Each row comes from the steps of one path. Every step used is in the known rows, and no mark comes twice. Write the path behind each row, first mark first.
(in the rows, 128 means zero)
Known rows:
dilev/bofu: [154 125 174 128 133 143 121  98 138  79 159 148 132 137 132  85 124 131
  69 177  92 140 151 143 134 130 190 136 122 119 128 131 145 105 112 142
 135 106 117  92 105 111 128 135 143 123  88 143 142 126  93 128 100  93
 136 140 183 140 130]
bofu/sadil/sefu/deluga/ladag: [131 162  98 106 142 125 111 146 143 151 126  18  70 122 152 144 129 125
 162  95 165  85 153  73  78 145 103 136 146 191 162 133 139 157 143 141
 126  93 106 114  90 126 178  69  90 111 116 130 161 170 125  39 105 167
 128  94  82 139 111]
kogap/sadil: [121 138 170 104 120 162 146  64 121  92 138 100 166 123 143 162 152 145
  89 163 125 134 153 143 122 133 140 140 120  68  99 136 123 113 122 134
 134 139 158 125 115 124 116 123 152  96 118 138 129 123 129 150 124 144
 165 180 154 132 182]
sadil/sefu/deluga: [128 119 102 127 134 125 133 108 136 149 124 115 133  95 136 132 149 103
  82  98 128 160 127 129  74 181  74 146 144 159 154 146 148 125 122 135
 125 137 106 141 143 139 178 103 135 129 124 131 170 127 106  47 104 123
 155  86 102 119 137]
kogap/sadil/sefu/deluga/bofu/dilev: [ 98  72 165 101 101  83 161 122 183 138 101 115 147  72 162 151 213 100
 161 107 229 116 131  81  47 180  54 107 117  98 132 142  78 139  90 150
  93 160 134 143 153 132 130 151 145 115 129  64 138 117 147  76 144 100
 171  97 102 125  95]
dagu/ladag: [142 144 160 111 146 159 148  71  92 138 147 158 131 126 117 144 126 142
 128 168 101 132 160 177  89 117 160 128 116  54 122 123 167 118 119 164
 164 125 200  96 171 104 159 132 168 133 148 108  95 146  92 151 126 147
 108 145 169 138 140]
rafu/bofu/deluga/sefu: [ 75 116 100 127 177 115  87 180 121 147 105 185  91 150  64 107 144 159
 157 147 108 130 104 163 153  83 132  79 127 103 150 153 114 121 198  85
 170  79 129 127 107 154  63 224 149 164 143 185  65 124 134 158 143  92
 104 148 109 110  84]
kogap/sadil/bofu/dilev: [111 112 157 121 117 131 128  64 139 100 110  58 176 119 159 164 174 135
 184 102 155 126 138 143 160 124  94 138 111  95 125 139 106 109 107 161
 110 166 117 168 104 107  96 127 153 101 166  98 131  91 124 192 133 132
 186 194 130 139 138]
dilev/bofu/sadil: [177 159 163 118 132 167 118 121 126  95 164 111  99 159 131 107  77 124
  98 158 100 109 147 125 148 125 192 130 133 151 132 120 134 101 109 148
 127  87 127  97  98 159 109 130 109 100 107 131 148 125 107 145  85 136
 119 141 151 133 121]
sadil/sefu: [121 127 125 113 139 125 128  91 157 130 156  62 131  91 119 116 136 135
 122 134  95 164 151 137 110 138 118 127 113 150 139 125 129 114 153 129
 132 122 114 138 149 140 160  96 137 123 135 146 126 144 127  96 111 115
 135 118 143 129 132]
dilev/bofu/deluga: [132 144 156 140 155 137 146 134 169 103 146 182 127 141 119  92  98 165
  94 154 107 124 135 138 120 117 143 124  97 131 107 152 122 125 129 102
 150  98  95  95 101 143  98 173 148 133  93 146 139 144 119 164 110  71
 118 160 150 130 120]
ladag/deluga/sefu/sadil/bofu: [ 74  96  89 136 116  80  59 136  85 139 137 152 118 118 140 166 129  71
 160  82 107 113 121 161 189  87 121 118  63 101 108 122 153 104 150 138
  94 164  82 114 187  75 173 119 139 151 172 160 128  83 134 171 121 108
 151 141 135  81 145]
ladag/deluga: [124  91 104 100 129 123 151  95 109 126 166 114 108 129 121 121 125 140
  71  82  62 154 150 159 145 118 175 145 111  88 104 123 171  94 137 121
 156 150 157  96 158  87 167 101 150  98 167 175 117 140 121 166 113  67
 129 151 130 138 191]
rafu/bofu/deluga: [101 128  85 118 156 126 115 161 129 129 116 168 108 142  77  79 112 186
 112 103  91 149 113 156 136  89 140 117 126 139 161 155 117 130 176  73
 184 106 135 133  86 143  52 186 133 139 141 169  93 126 136 186 139 102
 108 170  83 143 105]
nunid/kaso/deluga: [143 130 112 126 119 160 161 163 142 127  85 150 165 166 105 129 131 140
  73 164  98 203 114 147 167 143 141 179 134 158  43 107 129 128  69  90
 130 118 161 158  73 128 122 101 112 128 129 165 106 100  93 147 124 114
 119 186 119 151 216]
kaso/deluga/sefu/sadil: [146 105 115 133 126 105  69 162  87 100 110 167 131 142 114 147 119  79
 154 181 158 148 137 132 151 155 142 151 127 103  93 106 114 160  98 108
  93 107 135 133 113 152 155 179 132 171 128 157 117 102 145 158 111 112
 118 159 125  93 121]
sefu/sadil/bofu/deluga: [ 94 144  94 148 121 117  68 140 120 104 138 169 156 111 143 160  95 132
 165  81 130 124 104 135 143 125  77 144  78 156 124 148 123 154 147 113
 135 169  45 154 133 106 122 127 131 147 140 122 144  83 147 200 125 169
 147 173  85 104 135]
dilev/bofu/deluga/sefu/sadil: [ 90 125 150 154 165  96  64 173 134 105 115 228 119 123 125 122 126 119
 141 170 173  75 130 133 127 121 139  93  85 118  93 156 113 118 139  87
 113 109  59  82 104 133 116 227 153 168 100 156 138 107 144 171 117  92
 126 149 167  77  93]
kaso/nunid: [141  92 147 147 135 135 150 104 147  90 129 128 159 139 121 110  77 151
  35 157 117 152 141 138 129 128 124 155 153 113 156 112 143 119 118 135
 146 165 196 174 100 198 146 139 136 122 125 132 154 120 101 139 104 173
  96 150 162 151 131]
ladag/deluga/kaso/nunid: [129  92 145 149 119  92 203 125 148 108 102 156 110 171 121  99  81 131
  40 114 114 115 135 136 169 121 144 133 174  99 141 111 163 100 105 133
 137 171 178 111 129 154 151 120 134 110 159 139 125 160 156 148 141 105
  90  99 163 139 148]
nunid/kaso: [122 150 142 133 104 186 186 112 130 138 109 159 160 135 113 164 131 146
  49 166  85 160 134 181 132 135 149 141 132 125  80 110 147  87 114 102
 144 149 150 126  94 108 122  61 113 113 131 169 143  90 112 137 114 149
 135 170 157 141 190]
deluga/bofu: [153 109 163 125  94 147 146 109 130 130 158 152 141 114 115 124 140 127
 101 172 115 153 140 125 110 129 160 112 118  71 117 118 112 120 128 125
 141 150 156 110 153 100 114 116 130 124 106 112 110 139 115 126 148 131
 122 101 181 155 116]
sefu/deluga: [154 118 122 123 121 143 132  91  97 116 134 147 142 137 136 147 144 108
  55 124  99 153 126 138  84 160 121 173 162 104 163 148 149 121 110 133
 156 147 137 126 132 108 149 116 141 116 109 133 175 119 100  94  96 144
 158 122 111 130 148]
kogap/sadil/bofu/rafu: [103 154 158 124 128 155 146  35  93 148 156  66 206 128 176 167 151 132
 169 101 163  99 105 148 158  99 106 140 108 118  98 104 133 147 118 137
 103 126  96 184 126 100 107 105 147 101  96  95 116 116 128 175 181 163
 160 138 144 118 167]
dagu/ladag/deluga/bofu/sadil/sefu: [ 99 132 111  75 122 122 148 164 129 201 164 119  67  89 131 123  97  98
 195  75 127  93 131 123 105  58 156  80  58  82  85 104 143 113 151 172
 118 118 189 110 227 122 198  95 132 113 166  69  64 186 148 142 157 110
  72  77 143 129 122]
bofu/sadil/sefu: [137 173 108 108 146 150 107 119 140 125 163  36  93 124 130 124  91 129
 143  96 113 132 142 133 126 150 125 113 125 191 144 115 128 110 149 167
 129 120 110 132 128 181 158  91  97 102 132 134 147 141 125 118 107 164
 124 132 118 114 121]
deluga/bofu/sadil/sefu: [137 150 133 114 117 140 120 150 152 148 165  66 103 105 119 116 101 117
 174 113 136 119 123 115 116 125 132  80 121 156 125 103 111 124 162 162
 118 119 112 138 164 170 138  94  86 113 117 104 112 158 139  98 139 162
 107  83 138 130 101]
deluga/sefu/sadil: [118 101 146 142 133 122  70 108  88 117 128 156 125 111 124 170 157  97
 124 180 157 112 159 153 119 144 141 109 113  68 122 124 134 109 146 129
 108 154 118 105 142 143 158 154 141 151 145 148 136  90 139 151 105 150
 140 137 172  79 116]
nunid/kaso/deluga/ladag: [138 136 124 118 142 161 174 184 143 150  64  88 138 155 111 137 132 159
 113 184 141 167 138 102 145 124 187 190 154 156  39 109 111 172  93  66
 112  95 166 129  37  91 127  79  95 146 121 174  96 129 113  98 133 106
 104 181 105 181 181]
rafu/bofu: [141 115  94 124 127 150 121 127  92 113 147 142 123 144  93  90 132 156
  70 134  67 184 120 172 148 105 164 125 137 119 161 134 130 110 162 118
 156 109 167 124 117 140  69 156 125 138 147 166  80 118 105 167 115 126
 134 147 128 150 137]
dagu/sagin: [145 106 135 119 125 161 121  75  82  96 157 137 154 143 117 127 100 154
  98 137  58 189 166 155  78 141 139 124 163 109 112  77 171  96 122 153
 127 132 156 117 140 135 142 127 190 115 137 153 128 123 136 142 111 130
 119 146 148 128 155]
sadil/bofu/deluga: [105 148  94 147 143 133 112 119 149 133 149 116 145 127 124 135 102 152
 171  87  92 144 100 148 150 105  96 127 106 149 126 143 122 132 164 118
 161 142  78 170 111 102 107 123 140 132 141 118 132 122 117 163 149 130
 132 167 101 131 133]

Which path is each row?
[115 144 138 194 120 111 162 154 186 112  81 141 158 175 116 107  53 151
 168 110 126  93  89 132 196 112  75 132 160 176 164 129 119 129 139 134
 136 170 102 184 122 166  89 143 124 144 133  96 135 142 166 152 172 179
  97 124 116 129  97] | sadil/bofu/deluga/kaso/nunid
[153  97 143 125  90 140 163 121 111 140 136 213 147 107 135 139 162 101
  66 150 129 136 115 107  78 176 126 142 155  80 153 147 127 129 103 119
 133 152 142 124 176  95 150 123 143 119  98 102 159 122 117  80 139 122
 133  61 128 141 122] | sefu/deluga/bofu
[162 110 135 138  91 160 193 193 150 145 103 187 165 142 102 125 122 128
  96 197 126 191  96 119 160 136 163 149 135 132  49 102 100 152  88  92
 106 131 174 152 117 108 109 105  98 140 105 128  93  99 118 129 165 109
  98 143 135 164 176] | nunid/kaso/deluga/bofu
[108 123  96  83 119 111 131 167 161 175 165  80  72 108 131 103 102 111
 145  57 107 129 129 101 139  94 147  84  93 139  97 106 115 111 155 152
 112 129 144 122 188 129 173  87  99 102 151 128 102 171 153 132 146  97
 101  98 125 132 140] | ladag/deluga/bofu/sadil/sefu
[160 128 140 114 105 155 141 148 112 140 140 183 115 130 147 147 120 104
  98 123 149 105 114  95 102 155 128 134 179 120 147 142 131 124 111 152
 140 145 137 132 149 139 136 120 110  84  97  91 172 120 126 104 117 183
 118  90 137 133 113] | sefu/deluga/bofu/sadil
[130 112 122 136 107 125 124  88 137 115 141  66 156 111 135 136 146 139
 180  92 103 152 130 150 162 138  96 124 136 130 151 136 140 102 120 157
 145 153 114 155 117 104 115 120 142 113 180 106 134 104 102 173 113 125
 147 155 117 136  97] | sadil/bofu/dilev
[120 127 150 187 139 112 178 134 192  98  77 179 139 179 109 103  62 172
  99 135 146  84 125 119 159 126 101 123 183 131 155 133 121 136 117  96
 163 157 154 137  86 215  77 195 133 130 115 115 141 155 166 147 155 169
  73 138 136 134  94] | bofu/deluga/kaso/nunid
[138 110 108 118 148 104 115 118 142 141 111  49 110  95 144 143 166 119
 125 124 167 127 150  83  45 148 103 150 137 165 170 146 135 154 132 120
 128 107 112 101 108  80 183  85 119 149 117 131 162 162 108   4 112 119
 150  86 104 141 111] | sadil/sefu/deluga/ladag
[146  86 144 127 112 131 208 198 178 152  68 175 162 122 107 126 159 139
 152 163 149 185 111 109 151 159 141 135 135 121  53 112  88 139  49  94
 113 135 182 163  91 117 102 152 110 130 144 117  97 100 123 158 150  92
  95 145 111 160 144] | nunid/kaso/deluga/bofu/dilev
[132 132 102 146  84 128  77 104  88 105 152 143 161 115 155 168 120 102
 134 121 108 144 117 146 158 133 109 151  97 149 141 124 140 112 118 131
 105 175  77 152 146  85 148  88 123 146 124 116 157  71 121 167 113 165
 158 155 126 114 159] | sefu/sadil/bofu
[ 74 120 147  94 156 124 134 110  80 176 141 168  87 114 107 162 145 102
 155 148  89 100 161 184 115  77 178  86  85   5  91 120 177 107 144 154
 147 108 209  88 200  82 200 158 190 135 191 134  70 156 113 147 137  78
 100 117 175 107 144] | dagu/ladag/deluga/sefu
[110 153 146 123  99 150 123  71 115  96 152  66 183 123 152 159 152 115
 149 122 112 134 130 163 159 107 122 151  88 113 115 131 116 112 132 157
 110 152 104 158 133  97 113  90 149 112 134 116 123  92 113 141 139 163
 189 180 127 137 170] | kogap/sadil/bofu
[148 124 140 123 139 126 139 100 101 135 105 100 117 126 136 149 166 131
  86 149 144 106 158 102  70 151 134 173 163 102 157 159 146 149 120 101
 148 110 149 112  90  83 156  96 133 115 107 135 154 150 114  62 106 138
 134 123 111 154 131] | sefu/deluga/ladag
[ 91 123 138 171 140 111  60  87  66 163 140 131 173 113 152 189 125 105
 218 121 170  78  99 169 163 117  98 107 107 122 103 106 152 140 133 119
 103 133  53 157 159 133 147 143 127 144 119 117 139 101 135 170 157 156
 139 115 153  68 117] | deluga/sefu/sadil/bofu/rafu
[145 166 131 119 148 130 108 149 157 129 152 110  94 135 163 102 111 102
 110 108 147 110 113 109  92 156 111 128 129 211 152 129 154 114 109 161
 110  72  84 122 120 179 153 120 111 107  86 125 191 134 104  59  81 113
 152  94 125 122 107] | dilev/bofu/sadil/sefu/deluga
[ 67 109  89 142 161 108  42 197  95 131 100 216 102 136  84 128 138 140
 158 145 153 108 110 144 131  92 113  92  97 115 143 142 103 139 185  71
 140 104 118 127 113 156  48 241 142 179 140 181  76  90 158 201 132 123
 119 172 106  87  94] | rafu/bofu/deluga/sefu/sadil
[ 90 145  80 154 132 106  72 150 104 117 115 130 129 104 147 167 116 158
 204 101 158  89 131  86 137 103  97 149  73 152 133 151  98 170 167  84
 121 143  67 121 106  70 113 126 119 160 132 120 135 119 157 162 135 161
 138 174  85 125 108] | sefu/sadil/bofu/deluga/ladag
[131 100 127 122 111 107 138 132 152 144 144 140 140  85 133 125 166  86
 118 120 158 149 107 103  61 160  78 121 132 134 146 145 120 138 120 137
 101 146 118 124 183 113 160 106 128 136 100  96 155 135 120  38 132 113
 145  42 136 131 105] | sadil/sefu/deluga/bofu
[135 145 131 146 116 107 155 109 154 146 112 124 124 133 143 114 153 105
 113  94 133 123 106 106  97 190  71 119 184 158 184 144 147 128 108 150
 118 132  82 120 180 143 144 105 123 119 123 104 169 149 137  26 129 129
 152  50 123 129 127] | sadil/sefu/deluga/kaso
[131 137 147 138 170 128 141 146 172 123 125 137  96 129 127  85 123 181
 134 186 156  88 168  86 107 101 167 134  87 122 117 152  77 155 148  71
 144  76 107  88  57  92 102 148 127 151  89 161 120 178 124 110 128  66
 100 154 136 150  99] | dilev/bofu/deluga/ladag
[168 123 175 178 110 126 173  99 145  90  92 134 143 178 115 105  85 143
  65 169 132 102 133 129 154 138 143 137 207 126 168 118 142 111 101 131
 141 173 174 145 122 196 114 153 126 120 117 116 163 152 146 112 144 166
 100 102 167 149 119] | deluga/kaso/nunid
[193  90 132 120 108 129 156 161 133 112 142 148 148 134 110  80 119 120
 128 168 122 186 121 111 140 147 169 159 147  90  93 120  91 169 108 120
 116 116 162 138 136 137 123 145 123 146 119 103 101 147 121 146 158 112
  94 118 136 150 129] | kaso/deluga/bofu
[122 156  74 111 154 110  93 202 118 170 100  54  64 140 132  94 123 136
 159  81 158 105 112  76  94 115 121 140 146 212 202 140 118 165 164 127
 119  71 129 135  77 142  98 113  65 136 120 142 105 166 125  56 100 141
 127  90  46 152  97] | rafu/bofu/sadil/sefu/deluga/ladag
[ 68 117 108 128 124  92  72 137  50 168 134 183 110 106 139 185 132  71
 223 104 121  82 118 181 155  43 130 108  45  69  87 115 181 122 144 164
  97 151 138  99 228  54 204 125 168 158 201 112  78 104 137 181 141 113
 121 140 148  81 138] | dagu/ladag/deluga/sefu/sadil/bofu
[107 137 145 104 135 124 130  70 157 112 143  56 155  97 148 144 159 108
 127 130 142 144 154 140 109 129  98 119  86 116 105 123  98 119 132 134
 104 128 138 122 135 134 138  99 138 106 121 120 110 126 134  95 135 148
 168 148 140 126 165] | kogap/sadil/sefu
[144 107 138 126 162 115 103 135 121 116 117 116 123 152  84 112 136 109
 155 174 119 166 143 144 167 132 163 142 160  94  99 116 123 153 124 134
 126  79 142 151 105 149 148 185 153 143 134 157 112 133 111 116 140  97
 101 142 149  99 125] | kaso/deluga/sefu
[156 166 132 116 153 114 107 173 159 143 124  56  67 125 169 101 114 111
 150 128 183  59 156  56  63 127 143 133 130 206 153 136 124 156 101 131
  96  54  99  90  84 129 153 102  85 129  85 135 187 157 111  22  89 107
 134  99 102 139 103] | dilev/bofu/sadil/sefu/deluga/ladag
[145 171  86 134 110 114 120 200 122 155  98 111  67 185 125  75 114 114
 153  66 124  93  70 100 138 127  89 103 192 213 213 138 137 138 144 151
 117  97 105 140 128 183  72 129  82 123 137 112 123 147 164  92 125 158
 143  65  64 131  99] | rafu/bofu/sadil/sefu/deluga/kaso
[129 159  74 104 143 137  94 167 129 147 137  67  78 141 104  80 108 143
 153  88 103 148 106 142 150 100 134 102 128 198 173 119 114 115 180 144
 133  80 137 154 109 187  77 112  87 123 155 147  91 135 129 146 111 144
 129 135  87 144 110] | rafu/bofu/sadil/sefu
[145  90 112 118 135 118 121 134 123 113 106 136 112 126  94  86 160 171
 112 118 103 176 135 154 137 128 146 104 150 110 167 147 129 102 134 109
 158 120 176 141  90 128  61 196 138 133 184 144  84 124 114 190 105  88
 128 159 104 154  96] | rafu/bofu/dilev
[138 121 173 126 122 142 171  75  93 169 164 148 166 112 133 113 134 144
 125 151 137 113 115 138 101 122 161 107 135  87  97 122 141 142 123 105
 145 140 144 125 159 121 112 142 135 107  80 102 110 170 127 151 186 120
  95  61 185 135 115] | deluga/bofu/rafu
[113 174 111 177 100 109 110 143 121 114 107 180 142 153 139 136 119 133
 187  83 131  83  93 119 173 140  77 128 125 158 147 153 113 142 137 115
 119 180  37 119 148 110  84 140 115 152 138  83 147 107 190 186 160 170
 145 131 109 101 117] | sefu/sadil/bofu/deluga/kaso
[108  99 163 115 107 105 152 119 152 133 126 139 167  79 164 146 188  78
 115 138 187 132 116  90  47 133  77 121 108 102 113 141  92 137 109 138
  76 143 118 122 187 119 140 123 130 118  90  91 136 115 152  40 153 121
 173  76 133 126 132] | kogap/sadil/sefu/deluga/bofu
[168 149 149 123  97 165 136 134 114 141 161 124 110 136 131 128 103 134
 130 137 114 112 136 115 136 134 176 107 145 101 128 120 115 108 147 152
 137 128 157 128 144 157 119 114  94  96 108 110 136 127 130 147 137 171
 101 122 154 137 112] | deluga/bofu/sadil
[143 193 130 134 108 121 140 129 150 141 115  93  88 174 151 119 123 100
 148  72 144  77  97  96 136 181  83 121 190 198 185 136 143 127 116 162
 119 126  77 119 155 170 137 103  93  98 117 102 188 154 170  69 121 157
 134  52  96 115 118] | bofu/sadil/sefu/deluga/kaso
